Known rows, with every step that occurs
dasuf/bemuk: [-20.2   6.1  -9.5   6.8  -2.6  -4.4  -3.7  17.6  -7.2   3.5  14.1  -0.4
 -13.7   1.4  -0.6   8.9  -5.7   3.2  -7.1   3.5  24.8  -2.4   4.8  11.1]
mise/gugene/lisi/dasuf: [ 17.9   1.2  23.7  20.1 -17.3  -4.6  56.7 -16.4 -10.1  12.9  16.5  -6.0
  -4.3  16.7 -11.3 -11.1   9.3  -5.7  10.9   8.8  30.0  10.2  -7.9 -15.0]
dabov/mise/gugene/lisi: [-16.6  13.5  13.5  35.4 -17.6  -2.5  29.9  -6.2  -9.4   7.5   5.4 -10.1
  -1.8   9.6   0.8 -20.1  20.3  -7.5  -4.4  -0.4  18.3   4.7 -19.7  -7.7]
gugene/mise/pamod: [-11.7  -4.0  23.3   0.5  -0.4  -8.3  17.4  20.5  10.7   8.3   2.1  -4.9
  31.9   5.2   2.9 -21.5   1.0 -10.7  15.2   0.3  -5.6 -13.0 -14.4   4.7]
dasuf/bemuk/gugene/mise: [-32.3   2.0  -3.0  13.8   4.0   8.6 -18.8  26.1 -11.8  19.7  19.3   5.5
   5.6   9.0  -4.6 -10.0  -9.5  -6.1 -10.8   3.6  51.3  -9.5  22.2   4.7]
lisi/dasuf/mise: [ 22.3  -5.7  12.8 -16.5 -12.2 -12.3  21.9  10.7  -3.8  14.6  10.8   2.4
 -10.5  13.0  -7.6  -3.1   8.9   1.4  13.9   4.0 -24.0  -4.1  23.6  -6.9]
begesi/lisi: [ -3.8   3.5   7.8   4.4  -2.3  -1.9  -8.6  -1.3   0.1 -13.9  -6.6  -9.0
 -16.2  14.6   0.7   4.5  10.7  -2.9   2.3   7.1  -2.5  13.8   9.3   4.0]
dabov/mise/gugene/lisi/begesi: [-11.1   4.6   7.6  43.4  11.2  -7.8  31.0 -14.2  -6.7  16.4   2.5 -14.5
 -20.6   9.6   3.5 -28.6  26.7  -1.7  -3.0   3.8  41.9   1.1 -12.0  -4.7]
lisi/dasuf/bemuk/gugene/mise: [ -7.4   1.3   8.0   7.7   2.6  10.2  10.8  16.3 -12.5  32.5  18.3   3.9
  -0.2  14.4  -6.2  -9.0  -0.6  -7.1   2.7  11.2  51.0  -5.4  35.4  -4.3]
dasuf/mise/gugene: [ -5.9   1.1   4.5  -3.7  -2.6 -20.3  19.0   5.6 -12.0  19.9  16.5   5.4
  -6.3   8.5 -17.3   0.7   1.7   4.2 -15.9   4.8 -22.4  -5.8  -5.6  -1.4]
dabov/mise/dasuf/bemuk: [-15.7  14.6  -6.7  37.1  -5.1 -14.6  16.4  21.3  -5.3  27.0  16.7 -14.2
 -22.0   5.6  16.0   1.0  22.5   1.5 -16.9   2.8  -1.8  12.5  12.8   9.5]
begesi/lisi/dabov/mise/pamod: [ -4.6   8.8  20.6   8.2   2.7 -24.1  39.4  -0.9   5.9  -2.2 -11.9 -24.1
  -0.5  14.4  10.9 -14.3  35.7  -9.9  11.0  -1.3 -19.5  20.2   9.0   3.0]
dasuf/bemuk/gugene/lisi: [-10.4  -1.2  -4.5  28.3 -19.5   4.8 -29.1  24.9 -24.9  -7.6  29.5  -6.3
 -15.1  15.6  -7.1  -7.5 -17.7  -6.3  -0.3   0.0  52.5   7.2  14.1  -0.8]
bemuk/dasuf/mise/pamod: [ 14.2 -12.1  35.6 -26.9  -9.7 -26.2  14.3  29.3 -20.9   6.3  18.7 -10.1
  12.5  21.9 -10.7 -12.0  -1.5   2.4  12.6  -7.8 -34.7   1.9  -4.9  -1.7]
mise/pamod: [ 10.9  -0.5  10.2  -1.7   3.0  -9.3   9.1   9.1  -1.6  -0.9   0.3  -7.7
  12.4   2.4   0.9  -3.7 -11.7  -5.1  14.3   1.1 -27.5   1.6 -17.5   4.0]
dabov/mise/begesi/lisi/dasuf/bemuk: [-19.5  33.5  10.3  27.0 -11.9   3.2  24.9   4.7 -12.9  26.8 -13.8 -29.6
 -52.1  25.4   9.4   9.1  29.1  -1.7   8.2  15.0  -4.9  19.3  21.0  -0.3]
bemuk/dasuf/mise: [  5.8 -10.3  26.1 -25.2 -13.8 -17.4   5.9  20.6 -18.9   9.1  19.4  -2.6
   0.0  20.3 -11.8  -7.2   8.8   7.6  -1.5  -9.9  -7.0  -0.7  14.2  -5.2]
gugene/mise: [-22.1  -2.6  11.5   2.0  -4.3   0.5   9.3  12.5  12.3  10.6   0.3   4.5
  19.0   4.2   1.9 -14.9  10.8  -4.4   1.9  -1.1  17.9 -14.8   5.1   1.3]
mise/begesi: [-12.5  12.9   2.4   8.7  -5.1   3.2   4.2  -2.8  -5.2  17.0  -8.5 -14.5
 -11.7   4.0   0.5   3.0  -2.3   1.8  -2.3  -1.5 -28.6   4.3  -4.7  -4.4]
mise/gugene/lisi: [ -5.4   1.0  15.4  23.4 -17.5  -6.2  27.6  -4.8  -9.2  -1.2  17.9  -5.5
   0.8  10.2 -10.3 -10.0   0.6  -3.7  -4.0   1.7  28.8   4.2 -21.1  -6.5]
bemuk/gugene/lisi/begesi: [ 15.2 -16.5  -0.6  30.1  16.6   3.4 -23.1  -1.4 -15.8  -3.0  13.1  -9.6
 -18.9  13.7  -3.2 -24.8  -5.6  -4.8   7.1   0.3  45.7   5.9  17.6  -7.7]
gugene/lisi/begesi: [  5.0 -13.0   7.9  26.3   5.7  -7.6   2.7   1.9   0.5  -8.5  10.0 -10.9
 -19.1   8.8   2.9 -23.1   9.3   0.1  12.7  -2.0  43.5  -0.9   4.0   0.0]
begesi/lisi/gugene: [  2.8   5.3  -3.4   9.6  15.0   3.3  16.8 -11.1   4.3 -19.6   3.3  -6.8
 -17.7  13.9  -4.6  -3.2   1.4   3.9   8.2   6.2   8.5  23.5  10.7  10.4]
bemuk/dasuf/mise/begesi/lisi/dabov: [-11.5   2.2  40.2 -18.2 -18.4 -33.5  37.7  10.1 -15.9  16.4   9.8 -29.0
 -24.5  37.3 -12.2  -2.6  32.7   9.1  -5.0 -12.1 -27.7  25.2  33.2 -10.5]
gugene/mise/begesi/lisi: [-37.7  15.5  24.6  16.1  -9.8   2.4   5.8   8.1   7.5  14.6 -13.1 -19.7
 -11.1  21.3   2.5  -9.3  19.1  -4.9   1.8   4.6  -8.6   3.4   7.0   0.5]
begesi/lisi/gugene/mise: [-20.2   3.0   9.3  12.1  10.3   2.6  27.2   1.7  16.4  -9.5   3.9  -2.3
   0.9  15.1  -2.8 -20.1  11.1  -0.5   7.2   4.3  26.4  10.0  12.6  12.5]
begesi/lisi/dasuf: [ 20.0   2.8  17.4   0.6  -2.9   0.1  20.5  -8.7  -1.2  -0.2  -8.1 -11.0
 -21.9  19.6  -0.8   6.2  18.8  -3.7  16.7  15.3   4.5  17.9  21.9  -4.1]

Rows
[ 15.5   3.6  -6.1   6.0   5.7   9.5   0.5   4.0 -24.9  22.6  17.1  -1.6
 -19.4  12.9  -7.5   8.4 -11.4  -2.4   2.0  13.1  35.8   9.8  30.1  -5.5]  lisi/dasuf/bemuk/gugene
[ -3.5   7.8  24.0  -4.6  -4.8 -10.5  30.1   6.9 -18.1   5.7  14.8 -23.7
 -31.8  36.0 -16.2  -9.0   7.6  13.2   3.8  -5.5 -33.9  28.4  18.6  -0.4]  bemuk/dasuf/mise/begesi/lisi/gugene
[-19.3  24.7   0.6  19.4  -8.5   5.7   6.2  -4.1  -2.8  24.0 -19.9 -19.1
 -15.0   2.5  11.4  -7.3  17.8  -0.7  -2.9  -4.6 -38.3   3.9  -4.9  -6.8]  dabov/mise/begesi
[-47.3  19.1   9.8  27.9  -3.6   7.7 -23.7  22.5 -15.3  22.9   4.1 -19.5
 -25.2  28.3  -4.5  -2.9  -1.7  -6.7 -10.2   9.7  21.8   6.4  24.1   2.7]  dasuf/bemuk/gugene/mise/begesi/lisi
[ -0.7  28.0  20.4  19.1  -7.4   5.7  25.9 -13.1  -4.7  24.5 -28.2 -30.3
 -36.7  24.4  11.3  -2.5  37.0  -4.8  13.6  11.5 -34.8  21.1  17.4 -11.7]  dabov/mise/begesi/lisi/dasuf
[ -9.0   6.6   1.3   2.1   0.2 -13.8  37.4  -6.9   9.1  12.4  -5.2  -6.5
   2.2  -2.4   9.6 -14.6  36.3  -1.7  -5.3 -10.5   4.9   6.1  17.2  -4.7]  lisi/dabov/mise
[-39.9  10.6  27.8   9.7  -5.9 -15.2  41.3   0.9  14.9  17.5  -7.2 -21.9
  -3.7  21.1   1.5 -14.7  34.0  -2.7  -2.5  -4.8   3.1  10.2  23.0  -3.4]  gugene/mise/begesi/lisi/dabov
[ 34.0  -8.7  15.2  16.3 -15.7  10.2   4.1  -2.5 -17.9   1.4  14.9  -7.0
  -6.6  20.2  -6.1 -17.7  -3.8 -11.2  20.5   2.2  27.8  14.7  21.8 -20.0]  bemuk/gugene/lisi/dasuf
[ -0.5  -8.1  37.6  -0.6 -32.3 -22.6  33.8  15.0 -28.2   9.1  37.0  -7.4
   1.1  31.3 -22.2 -16.6   7.3   3.6  -5.5  -8.0  20.1   5.9  -7.6 -12.6]  bemuk/dasuf/mise/gugene/lisi
[-11.0  -5.6   7.9   6.2   7.3  12.0 -15.3   9.5  -4.0  16.2   4.4   5.3
  20.0   7.2  -3.4 -20.8  -5.3  -8.9  -3.5   0.8  20.7  -5.6  18.0  -7.4]  bemuk/gugene/mise
[-12.2  12.4   8.2  34.6 -20.5  -2.5  18.0  -2.7 -12.3  16.8   2.6 -27.1
  -9.3  16.0   5.2 -28.8  21.4  -9.1  -0.7 -17.2  -1.4  20.8  19.8 -22.5]  bemuk/gugene/lisi/dabov/mise/begesi
[ -4.2  -1.1  13.8  31.0  13.7  -8.9  44.8   6.6  18.5   5.8  20.9 -12.5
  -4.7  20.6   2.7 -19.3  20.7   2.4  -0.6   6.0   4.9  25.6  21.8  12.2]  begesi/lisi/gugene/mise/dasuf
[-14.2  14.6   4.6  12.0   8.8 -17.6  63.6 -23.8  -1.1  28.8  -0.8  -5.7
   3.2  -1.0  -0.4 -12.0  34.7   0.3 -19.1  -2.7  11.8   8.5  -1.6  -7.9]  lisi/dabov/mise/gugene
[-23.5   8.7  10.5  16.1   0.6  14.4  -9.8   7.0  -7.6  33.4  -4.6  -9.9
   7.0  10.6  -3.5 -16.5  -4.9  -7.1  -6.6  -2.4  -9.4  -1.1  11.2 -12.3]  bemuk/gugene/mise/begesi
[ 10.5   6.9   5.4  11.8   5.0   7.8  -9.3   3.5 -25.4   8.3   9.6  -9.9
 -36.2  26.5  -6.9  12.1  -0.4  -5.3   4.5  21.2  34.2  22.7  39.4  -1.7]  begesi/lisi/dasuf/bemuk/gugene
[-15.8  -1.4   0.3   7.1  15.2   5.2  36.9   3.8  17.2   4.7  11.4   6.9
  18.6   0.1  -3.9 -25.2   2.0   1.9   6.2  -2.7  27.3  -3.3   5.0   7.9]  lisi/gugene/mise
[-28.3  11.5   2.0  16.0   9.4   6.0  41.7  -1.1  13.4  21.9   4.0  -6.9
   4.7   6.1  -3.4 -21.6  -1.0   3.6   4.4  -5.6  -6.4   2.2  -1.5   2.4]  lisi/gugene/mise/begesi
[-19.5   6.1  -1.2  32.7 -19.7  -9.7  11.6  16.8 -16.0   3.8  24.6 -11.9
  -9.9  13.8   2.8 -20.8  17.0  -8.6  -6.1 -10.9  60.0  12.9  30.0  -6.1]  dasuf/bemuk/gugene/lisi/dabov/mise
[ -5.0  -1.0  12.6  -2.8   0.8 -18.9  27.4  -9.0   6.2 -10.2  -1.3 -12.2
  -9.8  13.2  -0.6   2.5  25.6  -0.2  -1.1  -1.0   9.6  20.4  24.3   0.8]  begesi/lisi/dabov
[ -2.6 -12.1  12.8  23.6   2.2 -28.7  21.1   6.5 -11.1  10.3  25.8  -6.5
 -23.7  17.5 -13.9 -23.1   9.6   4.0  -3.8   2.4  22.6  -5.6  -1.6   0.3]  dasuf/mise/gugene/lisi/begesi
[-14.0  11.0  11.2   7.5  -1.3 -16.3  28.0  -8.1   7.1  -1.4 -12.8 -15.3
 -12.6  12.8  10.0  -7.6  45.2  -4.7  -3.1  -3.3   0.9  18.1  26.5  -1.3]  begesi/lisi/dabov/mise
[  3.8  -0.6  17.2  38.3 -23.5 -29.3  56.4   7.5   8.6   9.5  21.8 -22.5
  -0.7  11.6  15.9 -25.5  46.0  -4.6  -2.7 -16.2   4.6  25.5  20.7  -8.5]  gugene/lisi/dabov/mise/dasuf
[ 17.3   1.8  16.3  -8.5   0.0 -16.4  47.0  -3.5 -13.1  31.9  15.1   4.3
 -10.2  13.5 -16.7   0.7   9.9   3.1   0.2  11.4 -19.8  -0.7   7.5 -10.2]  lisi/dasuf/mise/gugene
[-12.7  12.9  32.9  10.4  -9.8   3.4  33.5   0.3   7.3  25.0 -15.0 -20.1
 -16.6  26.9   2.3  -8.5  26.4  -6.3  15.4  11.3 -10.1   8.5  19.7  -8.7]  gugene/mise/begesi/lisi/dasuf
[-16.9  16.4  10.5  14.8  -8.5   0.4  -2.9  -4.4  -4.4   3.4 -15.8 -24.7
 -29.5  18.8   1.5   6.3   7.9   0.2   1.2   5.6 -34.1  17.5   2.8  -1.0]  mise/begesi/lisi
[-44.7  14.4   2.2  23.0  -4.1  10.7 -14.4  25.8 -15.2  36.4  11.0  -9.6
  -8.3  12.3  -4.6  -6.5 -13.0  -4.1 -12.1   1.9  19.6  -4.1  14.2  -1.4]  dasuf/bemuk/gugene/mise/begesi
[-17.7  11.6  14.0   4.1 -17.9 -15.4 -11.7  17.4  -7.1   6.2  -3.9 -19.9
 -34.7  26.7  -5.8   4.0  10.6   2.6   0.1   2.3 -59.7   8.1  13.5   0.1]  dasuf/mise/begesi/lisi
[  2.0  -8.4   9.3  33.2  14.5 -10.8  30.0 -14.2  -9.1   8.3  14.8  -9.8
 -18.6   9.9  -7.5 -16.0   7.5   1.6  -3.2   6.5  52.4   1.8 -10.7  -2.4]  mise/gugene/lisi/begesi
[-17.8  13.7   9.0  16.6  -1.1  12.3  14.6  13.7 -15.9  49.8   9.0 -10.7
 -13.7  19.4  -5.2  -5.7  -4.0  -5.5   2.1   9.8  22.6   0.9  27.4  -9.8]  lisi/dasuf/bemuk/gugene/mise/begesi
[-10.9   2.1  12.1  20.0 -24.2 -16.8  40.2   2.3   7.1  -5.6   7.2 -12.5
   3.2   7.8   9.9 -28.9  35.7  -6.3   6.5 -17.1  25.8   7.8  13.3  -8.5]  gugene/lisi/dabov/mise
[  0.2  10.1  10.2   6.5  -5.9  -3.6  18.0   8.0  -8.9   1.6   5.2 -10.8
 -36.4  21.8  -1.7  15.9  13.0  -1.3  10.2  19.1  27.1  16.1  26.9   6.3]  begesi/lisi/dasuf/bemuk
[  1.9   8.3  14.0  25.8  -0.6 -29.6  46.2  -5.0   9.9  12.6   2.4 -25.6
 -17.5  17.4  16.2  -8.2  55.5  -1.9 -10.7  -2.2 -20.2  35.7  34.9  -1.6]  begesi/lisi/dabov/mise/dasuf
[-18.7  28.6  -3.0  29.7   4.9   9.3  25.8 -14.0   0.4   5.6 -16.8 -25.0
 -33.3  15.6   6.8 -11.3  18.0   0.8   4.5   2.0 -28.7  27.2   5.5   3.8]  dabov/mise/begesi/lisi/gugene
[ -7.4  -4.3  17.5  20.1  -0.6 -13.2  27.1  18.2  13.8  25.2  16.6  -4.9
  13.8   7.4   8.1 -14.5  18.8  -0.5  -6.7   0.7  -7.0   1.7  12.9   1.8]  gugene/mise/dasuf
[-10.8   4.9  17.1  13.1   1.3   9.7  -0.4  15.7 -12.7  18.5  10.8  -6.0
 -17.3  29.1  -4.9  -4.2  10.5 -11.3   6.3  19.0  52.8   8.4  42.9  -0.8]  begesi/lisi/dasuf/bemuk/gugene/mise
[ -7.9  -4.1  17.1  13.9 -28.5 -22.6  22.6  14.9 -11.6   3.2  28.6  -1.6
  -4.6  18.5 -16.4 -12.1   1.3  -1.8  -4.3  -2.5   0.2  -3.4 -10.0  -5.5]  dasuf/mise/gugene/lisi
[-28.6   7.9  21.6  13.0   1.3  -5.1  16.0  -2.1  -1.9  23.1  -4.2 -21.1
  -4.6  24.7  -4.2 -16.5  20.3  -6.9  -8.2  -2.7   5.7  18.0  34.4 -10.6]  bemuk/gugene/mise/begesi/lisi/dabov
[-25.1  28.5  10.1  23.3 -10.7   4.4  -2.7  -4.1  -3.8  10.9 -25.5 -28.7
 -32.5  17.8  12.1  -2.9  28.3  -3.8  -0.3   3.8 -35.9  16.5   3.2  -3.0]  dabov/mise/begesi/lisi
[ -6.0   3.1  -5.4  27.6  -2.8 -17.4  14.2  22.9  -5.9  18.4  29.3 -10.3
 -21.2   6.8   4.3  12.9   2.2   4.5 -15.2   4.8   5.7  14.2  10.3  10.5]  mise/dasuf/bemuk
[ -5.4   7.4  -1.7  57.0 -21.9  -4.8  -8.2  30.1 -21.8  14.3  32.8 -20.4
 -21.4  20.0   9.9 -14.7  10.2  -7.4 -10.9  -1.0  24.6  23.1  21.8  -2.5]  dabov/mise/dasuf/bemuk/gugene/lisi
[ 10.1  16.3  20.8   8.3  -7.2   3.8  25.2 -14.1  -5.9  15.1 -16.6 -25.2
 -33.0  24.0   0.4   7.0  16.4  -1.3  14.9  12.6 -27.6  22.0  16.5  -9.9]  mise/begesi/lisi/dasuf
[-35.4  10.8  15.6  11.3  -7.4   2.8  15.6   9.7   8.1  27.0  -6.2  -8.9
   5.1   6.3   2.6 -13.1   7.9  -1.7  -0.7  -3.2  -9.9  -9.8  -1.6  -4.5]  gugene/mise/begesi
[-10.1   7.5  36.4  -9.0 -20.6 -16.4   1.2  16.3 -23.5  11.6   4.4 -27.0
 -29.3  38.7 -10.9   0.1  16.2   6.6  -1.3  -4.4 -37.4  17.8  16.8  -7.0]  bemuk/dasuf/mise/begesi/lisi
[ -7.3   3.1  28.1 -15.2 -20.9 -14.8   8.8  18.9 -22.8  25.6  11.1 -17.1
 -14.1  24.6 -12.1  -2.8   6.3   9.9  -2.8 -11.0 -36.9   6.0   7.8 -10.8]  bemuk/dasuf/mise/begesi
[  2.0  -2.7  30.2 -16.1  -4.7 -20.3  31.6   5.2 -28.1  26.4  25.0  -0.8
  -1.2  20.4 -22.3  -1.1   7.0   7.9 -15.5  -1.7  -4.0   2.7  -3.1  -8.0]  bemuk/dasuf/mise/gugene
